Known rows, with every step that occurs
giko, favi, sonof, lefi: [-0.57  0.16  0.34  0.30  0.23  0.08  0.12  0.32 -0.20 -0.11  0.23  0.09
  0.00  0.53 -0.33 -0.04  0.37]
lefi, mugum: [-0.07  0.29  0.24  0.49 -0.01 -0.05  0.02  0.18 -0.38 -0.02 -0.05  0.15
  0.03  0.32 -0.52 -0.06  0.43]
sonof, lefi: [-0.21  0.35  0.37  0.34  0.22  0.06  0.09  0.27 -0.14 -0.02  0.10  0.29
 -0.12  0.33 -0.41  0.00  0.39]
lefi, giko, favi, sonof, sipi: [-0.54 -0.07  0.10  0.45  0.11  0.15  0.30  0.38 -0.45 -0.09  0.12 -0.02
 -0.20  0.42 -0.30 -0.21  0.41]
lefi, mugum, favi: [-0.04  0.45  0.29  0.54 -0.12 -0.17 -0.04  0.22 -0.57 -0.03 -0.13  0.11
  0.05  0.44 -0.63 -0.30  0.39]
mugum, favi, sonof, lefi: [-0.45  0.54  0.48  0.55  0.04 -0.05  0.18  0.33 -0.38 -0.02  0.22  0.11
  0.02  0.50 -0.40 -0.33  0.22]
giko, lefi: [ 0.02  0.10  0.08  0.44  0.12  0.13  0.00  0.35 -0.09  0.05 -0.07  0.22
 -0.16  0.37 -0.23 -0.01  0.53]
sipi, mugum, lefi: [-0.14  0.35  0.08  0.41 -0.01 -0.15  0.16  0.08 -0.24 -0.24 -0.20  0.46
 -0.02  0.45 -0.54 -0.07  0.35]
lefi, giko, favi: [-0.18 -0.04  0.18  0.47 -0.03  0.10 -0.04  0.35 -0.46 -0.07 -0.17  0.11
 -0.27  0.26 -0.27 -0.13  0.53]
sonof, favi, mugum: [-0.42  0.35  0.34  0.14  0.00  0.00  0.06  0.14 -0.44  0.00  0.04  0.13
 -0.05  0.60 -0.48 -0.10  0.45]
sonof, sipi: [-0.15  0.15  0.04  0.25  0.19  0.15  0.32  0.19 -0.20  0.01  0.09  0.26
 -0.15  0.30 -0.47 -0.12  0.44]
favi, sonof, lefi, mugum: [-0.49  0.46  0.49  0.56  0.14 -0.10  0.14  0.26 -0.32 -0.07  0.25  0.05
  0.12  0.51 -0.48 -0.01  0.23]
lefi, mugum, favi, sonof: [-0.29  0.50  0.37  0.70 -0.18 -0.15  0.14  0.24 -0.61 -0.03  0.05 -0.03
  0.19  0.49 -0.52 -0.37  0.26]
lefi, giko: [-0.08  0.20  0.28  0.66 -0.11  0.11  0.09  0.34 -0.46  0.02 -0.08  0.16
 -0.24  0.11 -0.21 -0.17  0.43]
favi, mugum: [-0.15  0.28  0.21  0.36 -0.01  0.01  0.20  0.14 -0.46 -0.05  0.08  0.23
 -0.02  0.34 -0.33 -0.11  0.43]
mugum, favi, sonof, sipi: [-0.37  0.36  0.17  0.47  0.01  0.04  0.43  0.27 -0.42  0.00  0.20  0.09
 -0.01  0.46 -0.46 -0.43  0.28]
sipi, mugum, favi, sonof, lefi, giko: [-0.67  0.47  0.70  0.81 -0.17 -0.25  0.03  0.29 -0.68 -0.07 -0.02  0.11
 -0.05  0.59 -0.38 -0.27  0.26]
sipi, giko, lefi, mugum, favi: [-0.15  0.18  0.33  0.69 -0.19 -0.20 -0.28  0.37 -0.49 -0.13 -0.23 -0.04
 -0.16  0.65 -0.41 -0.21  0.49]

Rows
[-0.22  0.56  0.45  0.48  0.09 -0.24 -0.09  0.25 -0.48 -0.08 -0.03  0.13
  0.00  0.59 -0.72 -0.20  0.31] : sonof, lefi, mugum, favi
[-0.17  0.31  0.18  0.64 -0.13 -0.19  0.10  0.20 -0.45 -0.25 -0.28  0.37
 -0.20  0.38 -0.45 -0.12  0.32] : sipi, mugum, lefi, giko
[ 0.01  0.18  0.15  0.52  0.12 -0.04 -0.11  0.30 -0.25  0.00 -0.11  0.11
 -0.06  0.50 -0.43  0.06  0.50] : giko, lefi, mugum
[-0.25  0.10  0.17  0.52  0.00 -0.17 -0.11  0.34 -0.45 -0.15 -0.13 -0.04
 -0.25  0.76 -0.56 -0.19  0.49] : sonof, sipi, giko, lefi, mugum, favi
[-0.59  0.22  0.38  0.36  0.22 -0.10  0.00  0.28 -0.35 -0.15  0.18 -0.03
  0.11  0.66 -0.53  0.03  0.35] : giko, favi, sonof, lefi, mugum
[-0.59  0.16  0.27  0.42  0.04  0.00  0.40  0.06 -0.32 -0.03  0.12  0.21
  0.07  0.49 -0.43 -0.07  0.39] : favi, sonof, sipi, mugum
[-0.47  0.40  0.45  0.48  0.15  0.07  0.25  0.32 -0.19 -0.02  0.32  0.16
  0.03  0.40 -0.29 -0.07  0.27] : favi, sonof, lefi
[-0.06  0.42  0.06  0.59 -0.05 -0.13  0.25  0.29 -0.59 -0.29 -0.04  0.25
 -0.23  0.38 -0.39 -0.24  0.22] : favi, mugum, lefi, giko
[-0.34  0.30  0.11  0.58  0.13 -0.12  0.17  0.34 -0.43 -0.03  0.08 -0.06
  0.02  0.78 -0.59 -0.26  0.32] : giko, lefi, mugum, favi, sonof, sipi
[-0.47  0.38  0.45  0.64 -0.26 -0.15  0.14  0.13 -0.54 -0.01 -0.06  0.16
  0.15  0.50 -0.40 -0.32  0.37] : sipi, mugum, favi, sonof
[-0.06  0.12 -0.06  0.44  0.05  0.01  0.07  0.38 -0.38 -0.30 -0.19  0.22
 -0.29  0.37 -0.42 -0.19  0.34] : mugum, lefi, giko, favi
[-0.74  0.00  0.48  0.39  0.03  0.04  0.01  0.36 -0.26 -0.21  0.20 -0.02
 -0.12  0.56 -0.19 -0.06  0.41] : sipi, giko, favi, sonof, lefi
[-0.52 -0.18  0.09  0.10  0.05  0.00  0.13  0.17 -0.49 -0.27  0.07  0.06
 -0.24  0.62 -0.39 -0.08  0.57] : sonof, sipi, giko, favi, mugum
[-0.26 -0.12  0.09  0.39  0.12  0.11  0.07  0.36 -0.12 -0.09  0.01  0.13
 -0.37  0.51 -0.22 -0.01  0.55] : sonof, sipi, giko, lefi
[-0.76  0.05  0.53  0.46  0.02 -0.13 -0.10  0.31 -0.40 -0.27  0.15 -0.11
 -0.02  0.69 -0.38  0.02  0.37] : sipi, giko, favi, sonof, lefi, mugum
[-0.49 -0.09  0.17  0.54  0.06  0.12  0.24  0.40 -0.14 -0.09  0.20  0.00
 -0.23  0.56 -0.12 -0.09  0.45] : favi, sonof, sipi, giko, lefi
[-0.43  0.09 -0.14  0.43  0.17  0.05  0.41  0.40 -0.39 -0.32  0.09  0.08
 -0.24  0.54 -0.45 -0.27  0.20] : mugum, lefi, giko, favi, sonof, sipi
[ 0.01  0.35  0.18  0.58  0.01 -0.17 -0.18  0.33 -0.43 -0.02 -0.20  0.07
 -0.03  0.63 -0.55 -0.20  0.44] : giko, lefi, mugum, favi
[-0.28  0.43  0.31  0.63 -0.17  0.02  0.25  0.29 -0.46  0.01  0.11  0.08
  0.06  0.35 -0.33 -0.45  0.28] : mugum, favi, sonof
[-0.35  0.49  0.18  0.36 -0.03 -0.14  0.12  0.28 -0.58 -0.25 -0.09  0.16
 -0.27  0.64 -0.54 -0.23  0.24] : sonof, favi, mugum, lefi, giko
